Known rows, with every step that occurs
C, L: [-2  1  3  6  3 -3 -6 -3 -7 -3 -3  4 14 -2 -6 11  6 -1 -5 -5  3  2 -8 -1
 -3 -4]
P, B, V, R: [ -7  -6   1 -13  -7   0   0   0  -2  -7   5   3   6   3   7   0   4   0
 -27   0  10   6 -11   1 -14  -2]
R, V, B, P, M: [  0   6  -4  -2   4  -1  -4  -3  15   0  -4  -5  10   2 -13  -6  -1  -2
   0  -1  11   7 -29  -8  -9  -2]
C, D: [ 0  3  0  1  2 -5 -5  0 -1 -2  0  2 13 -1  0  1  6 -1  0  5  7  6 -8  1
 -2 -3]
L, C, D, R, V: [ -3  -2   3   1   8   1   8  -3   1  -6   3   1  15   1  -6   8   8  -3
 -19   7   8   7 -17  -2 -10   2]
C, L, R, V, B, P: [  2   2   0   4   7  -1  -3  -2   8  -1  -6   4  13  -1  -8  -4   1  -2
  -2   3  15   5 -29   0  -7   1]
V, R: [ -4  -2   1 -10   0  -2   0   1  -2  -3   1   4   3   1  -1   4  -2   1
 -16  -1   2   7 -15   1  -6  -3]
P, M: [ -2   5  -4  -4   2  -2  -5  -3   8  -1   0  -5   6   2  -9   3   0  -2
  -1  -4   3   6 -13  -7  -3  -4]
V, B: [  5   2  -1   9  -2  -1   2  -3   1  -1   0   3   2   1   0  -2  -2  -1
   0   1   5   4 -31  -2  -9  -1]
V, B, P, M: [  1   6  -5  -1   3  -2  -6  -3  14   1  -4  -4   9   1 -10  -6  -1  -1
   6  -1  12   7 -26  -8  -6  -4]
D, R, L, C: [ -4   1   0   6   6  -4   1  -3 -14  -5   1   8  18 -11  -3   8   8  -1
  -7   3  10   4   0   3   0  -7]
L, C, D, R, V, B: [  3   0   0   8   3   0   9  -5   1  -3   3   3  13   1  -2   2   5  -3
 -11   8  10   6 -39  -3 -16   1]
B, N: [ 5  1  4 -1 -2 -2 -9 -1 -5 -4  9  3  6 -1  0  0  7 -2 -2  0  9  3 -6 -2
 -9 -1]
R, L: [ -3   1   9   7   3  -2  -4  -2 -16  -4  -1   8  10  -3  -7   4   2  -1
  -9  -3   5   1  -1   1   5  -7]
L, R, V, B: [  2  -1  -2   3   2   0   5  -3   3  -2   1   2   5   3  -4   2   1  -3
  -9   5   6   5 -38   0 -10   2]
D, R, V: [ -2  -4   6   2   7   3   8  -4   2  -6   3   0   7   4  -7   8   2  -3
 -22   2   4   6 -18  -4  -8   3]
C, D, R, V: [ -2  -3   6   1   7   2   7  -4   2  -5   3   0  13   4  -6   8   6  -3
 -20   6   6   7 -19  -3  -9   2]
N, B, V, R, L: [ -7  -5   8  -1  -4  -1  -1  -2 -19  -4   3  10  12  -1  -1   1   5   0
 -23   0  11   3  -6  -1  -9  -7]
R, V: [ -2   0   3   0   4   1   3   0   4  -5   0   0   2   2 -10   3  -1  -2
 -20  -1   1   3 -15   0  -8   4]
C, D, R: [  1  -2   6   3   6  -1   3  -6  -3  -4   4   2  16   2   4   9   9  -3
  -4   7   9   8 -11  -4  -3  -4]
L, C, D: [-1  4 -6  0  3 -8 -3  1 -2 -2 -1  3 18 -9  1  2  9  0  1  7 10  6 -5  4
 -4 -4]
D, R, N: [  5  -6   3  -1   4   0   5  -3   4  -1   3  -2   3   3   5   9  -7  -4
  -8   0   0  11 -18  -3  -6  -4]
V, R, N, B, P, M: [  0   2  -6 -10   2  -2  -4  -2  16   5  -2  -4  10   2  -8  -6  -2  -1
   0  -2  13   9 -19  -9 -11  -5]
C, L, R: [-4 -2 -2 -4  6 -4 -6 -4 -5 -3  0  4 15 -1 -1 16  8 -2  0  1  5  5 -9  4
  6 -3]
N, B, V: [  1  -5  -1   3 -10   1   1  -4  -2  -3   7   4   4   0   8  -5   4  -2
 -14   1  13   3  -4  -3 -22   0]
L, R: [-2 -2 -4 -7  5 -4 -3 -2 -1 -2  2  3  6 -1  1 10  3 -3  2  3  4  5 -7  5
  7 -2]
C, D, R, N: [  4  -6   3  -2   4  -2   4  -3   4  -1   3  -2   9   3   6   8  -3  -3
  -6   4   2  12 -19  -3  -7  -5]

Rows
[  5   4   0   7   4  -2  -5  -1   9   0  -6   4   7  -2  -4 -10  -3  -1
   5   1  14   5 -24  -1  -5  -1]  V, B, P
[ -4   3  -3   5   4  -6  -2   0 -13  -4  -1   8  14 -12  -5   4   6   0
  -6   1   8   2   1   5   0  -6]  R, L, C
[ -4  -7  -1 -10  -8   0   2  -1  -4  -3   6   5   5   2   6  -1   2   0
 -24   1  10   6 -13  -2 -21  -2]  N, B, V, R
[ 0 -1  1  3  7 -3  4 -5 -4 -4  4  3 20 -3  4  9 11 -3 -3  9 11  9 -9 -2
 -4 -4]  L, C, D, R
[ -1  -8  -1 -13  -5  -1   3   1   4  -3   3  -2   2   4   8   2  -7  -1
 -22  -1   3  11 -19   0 -15  -4]  P, B, V, R, N
[ -8  -4  10  -1  -3  -1  -2  -1 -20  -7   2   9  11  -1  -2   3   3   0
 -24  -1   8   4  -6   1  -5  -8]  B, V, R, L
[  1  -1  -1   4   2   0   4  -4   1  -2   0   3   9   3  -5   5   3  -2
 -10   4   6   4 -39   0 -11   2]  C, L, R, V, B
[  4  -2  -3  -1   4  -3  -5  -2  11   5  -5   4  13  -2  -2  -5   0  -2
   5   0  17   6 -11  -2  -8  -2]  C, L, R, N, B, P
[  4  -6  -4  -7  -4  -1   5  -1   7   7   4   2   3   2   4  -2  -3  -2
  -8  -1   8   7 -16  -5 -18  -3]  V, R, N, B
[  3  -8  -1   1 -10   1   3  -3   0  -2   7   2   2   1  10  -4   0  -2
 -16   1  10   5  -9  -4 -24  -1]  R, N, B, V
[ -4  -4   1  -2  -8   0   0  -3   0  -9   5   0   5   3   9  -3   6  -2
 -18   0  13   3   0   1 -12   0]  P, B, V
[  1  -9  -3  -2  -9   0   2  -4   0  -2   7   2   4   1  11  -2   1  -3
 -14   3  11   6  -9  -2 -21  -1]  L, R, N, B, V
[  7   0   6   3  -1   0  -1  -3  -4  -4  11   2  13   3   0   0  11  -3
  -7   7  14   5 -30  -5 -20   1]  C, D, R, V, B, N
[ -3   4  -2   2   4  -8  -4   0 -10  -2  -1   7  22  -9  -1   3  11   0
  -2   7  12   5  -2   5  -1  -6]  R, L, C, D
[ -6  -1  -3  -1  -1  -5   1  -1 -14  -3   2  10  16 -11  -1   2   8   0
 -16   3  13   4  -2   3 -10  -6]  N, B, V, R, L, C
[ -5  -3  -1  -6   6   0   3  -1   3  -4   2   1   5   2  -7   9   2  -3
 -16   2   2   5 -16   3  -2   3]  L, R, V
[  5   0   4   1  -1  -1  -4  -3  -5  -4   9   4  13   2  -2   3  11  -3
  -7   4  12   3 -29  -3 -17   1]  C, L, R, V, B, N
[ -3  -1  13   8   6  -2  -1  -6 -18  -4   2   8  20   0  -3   8  10  -2
  -9   4  11   5  -4  -2   4  -8]  C, D, R, L
[  2  -5  -4  -9   3  -3   0  -1   5   0   1  -2   2   1   4   9  -8  -3
  -3   1  -2  10 -16   3   0  -4]  L, R, N
[  6  -3   0   2   4  -1  -1  -3  13   5  -3   3   9  -1  -1  -8  -2  -2
   3   1  17   7 -12  -5 -10  -2]  D, R, N, B, P
[  8   2   4   4  -4  -1  -5  -2  -5  -3   9   4   7   0   2  -3   7  -2
   0   2  11   4 -23  -3 -15  -1]  V, B, N
[ -6   1  -3  -2   3  -6  -1   1 -14  -4  -1   9  15 -11  -4   5   5   1
 -12   1   8   4  -3   5  -2  -7]  V, R, L, C
[  7   1   4   3  -3   0  -3  -2  -3  -4  10   3   7   2  -2  -2   7  -2
  -7   3  11   3 -28  -4 -19   2]  R, V, B, N
[  4  -2  -1  -4   2  -2  -2   0  13   5  -4   3   7  -2  -2 -10  -4  -1
  -1  -1  16   7 -13  -3 -12  -2]  V, R, N, B, P
[  3   1   1   7   0   1   5  -3   4  -2   1   2   3   3  -5  -2  -2  -2
 -11   2   4   4 -38  -2 -14   2]  R, V, B
[ -6  -6   1 -10  -6   0   0   0  -5  -7   5   4   3   1   5   2   0   0
 -26   1   5   7 -14   0 -15  -3]  B, V, R
[ 3  0  4 -5 -3 -2 -7 -1 -1 -4  9  1  9  1  2 -2 12 -2 -3 -1 16  2 -1 -1
 -7  0]  P, B, N
